Each row was made from one small tree. The marks that hang from a mark follow it in brackets, in the order of their numbers. Every link used is in the known rows. Write each row's tree.
In the rows, 128 means zero.
Known rows
k297(k235): [138 111 121 116 130 174 141 153 144 127 149 129 126 123 143 129 119 131
 131]
k718(k235(k297 k308 k337 k485(k963))): [122 122 152 144 136 214 116 115 147 119 188 182 153 127 107 120 122  78
 143]
k297(k235(k308 k337(k933) k485)): [144 100 184 104 141 241 125 102 110 162 164 160 148  77 117 176 106  92
 152]
k676(k235(k485)): [ 99 132 149 109 141 168 122 108 147 158 129 134 109 146 121 141 132 111
 131]
k235(k297 k337): [115 130 128 149 142 151 160  96 122 128 154 166 145 131 123 128 138  98
 103]
k619(k297(k235(k308 k337(k933) k485(k963)))): [143 155 158  99 138 239 145 112 105 139 170 171 170 105 109 158 103  70
 149]
k297(k235(k308 k337(k933))): [147 107 164 109 127 221 147 111 103 143 170 139 153  66 132 158 110 108
 129]
k815(k676(k235(k337 k485(k963(k308))))): [ 95 133 199 146 130 223 125  76 147 108 137 136 132 125 103 143 114  99
 138]
k485(k235(k297 k308)): [102 140 112 123 138 150 106 142 147 103 168 149 145 127 144 102 136  95
 152]
k485(k235(k337)): [126 140 120 141 126 154 154 105 145 124 146 144 135 117 139 125 140 119
 132]
k619(k297(k235(k485))): [121 132 115 112 147 185 138 160 140 142 151 178 141 146 131 144  96  93
 136]
k718(k235): [131 116 123 137 118 151 144 156 153 121 153 134 126 121 147 128 127 136
 111]
k297(k235(k308 k337(k933) k485(k963))): [158 128 180 101 133 247 122  97 116 145 160 147 149  93 106 159 118  91
 165]
k815(k676(k235(k308 k337(k933) k485(k963)))): [ 96 155 210 101 130 244 134  53 123 131 137 113 141 108  89 158 143  77
 133]
k676(k235): [102 135 132 114 129 150 144 117 141 137 136 110 114 136 135 123 137 130
 109]
k235(k297 k308 k337(k933) k485(k963)): [131 154 176 116 145 203 119  71 103 136 155 167 158 115  96 152 143  66
 149]
k718(k235(k297 k337 k485(k963))): [126 139 138 148 138 198 150 110 160 124 170 181 141 149 116 128 146  88
 123]
k619(k297(k235(k337(k933) k485(k963(k308))))): [153 154 165 124 140 230 158 121 109 124 160 183 163 104 131 172  92  90
 141]
k676(k235(k297 k308 k485(k963)) k815): [ 75 173 149  77 153 179  84  92 157 119 165 150 117 167  98 112 142  73
 181]

Write each row's tree
[113 168 111 119 131 159 102 137 153  84 166 135 146 144 133  86 150  94
 168] => k485(k235(k297 k308) k963)
[139 154 184 140 148 193 133  81 109 124 146 179 152 114 116 165 131  87
 142] => k235(k297 k337(k933) k485(k963(k308)))
[ 97 165 178  81 148 186 155  43 127 169 134 147 112 122 114 183 150  96
 137] => k676(k235(k337(k933) k485) k815)
[ 87 165 168 120 153 189 119  67 150 115 168 182 121 152 108 133 128  85
 161] => k676(k235(k297 k337 k485(k963(k308))) k815)
[101 163 167  99 141 166  87  99 156 114 139 143 105 148 116 133 118 115
 187] => k676(k235(k485(k963(k308))) k815)
[138 142 135 126 139 198 116 168 139 107 157 179 150 138 133 133  78 102
 165] => k619(k297(k235(k485(k963(k308)))))
[ 71 143 185 115 140 220 171  67 115 119 161 123 152  99 119 149 149  77
  82] => k815(k676(k235(k297 k308 k337(k933))))
[165 129 189 123 135 238 134 105 120 130 151 160 143  91 125 174 107 109
 159] => k297(k235(k337(k933) k485(k963(k308))))
[119 159 133 121 147 154 113 114 145 123 135 157 130 173 104 123 149  88
 153] => k235(k297 k485(k963))
[133 132 156 114 131 169  67 121 129 125 139 139 137 131  93 120 113  97
 187] => k235(k308 k485(k963))
[136 181 149 141 133 180 160  98 128  91 158 155 154 110 152 137 155 104
 136] => k485(k235(k297 k337(k933)) k963(k308))
[135 145 146 108 147 219 182 112 111 163 154 183 156 112 130 183 111  83
 113] => k619(k297(k235(k337(k933) k485)))
[148 188 139 117 117 172 172  85 131 115 132 119 140 115 137 139 172 114
 136] => k485(k235(k337(k933)) k963)
[135 160 141 121 126 165 174  88 126 135 135 132 140  98 148 156 159 116
 123] => k485(k235(k337(k933)))
[ 73 160 131 110 147 159 168  66 144 129 165 158 118 148 122 125 152  94
 109] => k676(k235(k297 k337) k815)
[ 73 119 166 114 123 185 117 115 141 110 143  96 131 115 116 119 120 107
 117] => k815(k676(k235(k308)))
[ 75 160 173 120 139 205 206  59 126 125 143 122 138 122 128 159 170  89
  61] => k815(k676(k235(k297 k337(k933))))
[ 84 173 156 104 153 169  98  99 161 107 154 163 110 166 120 125 132  93
 174] => k676(k235(k297 k485(k963(k308))) k815)
[123 110 122 129 131 204 147 141 111 124 186 174 169  98 127 125  78  92
 123] => k619(k297(k235(k308 k337)))
[146 118 160 148 125 181  97 158 157 104 152 157 130 122 134 133 103 125
 161] => k718(k235(k485(k963(k308))))
[134 142 173 124 138 224 137 100 128 129 180 171 157 107 115 151 140  74
 130] => k718(k235(k297 k308 k337(k933) k485(k963)))
[127 160 129 159 133 169 138 112 146  79 167 165 149 128 143 105 137 105
 149] => k485(k235(k297 k337) k963(k308))
[123 122 134 138 124 171 116 110 132 120 164 146 151  95 130 117 119 107
 154] => k485(k235(k308 k337))
[118 128 178 121 153 196 121  77  97 155 156 180 158  98 106 170 128  68
 135] => k235(k297 k308 k337(k933) k485)
[ 83 154 148  85 147 153 113  90 157 150 134 142  97 155 115 144 136 107
 157] => k676(k235(k485) k815)
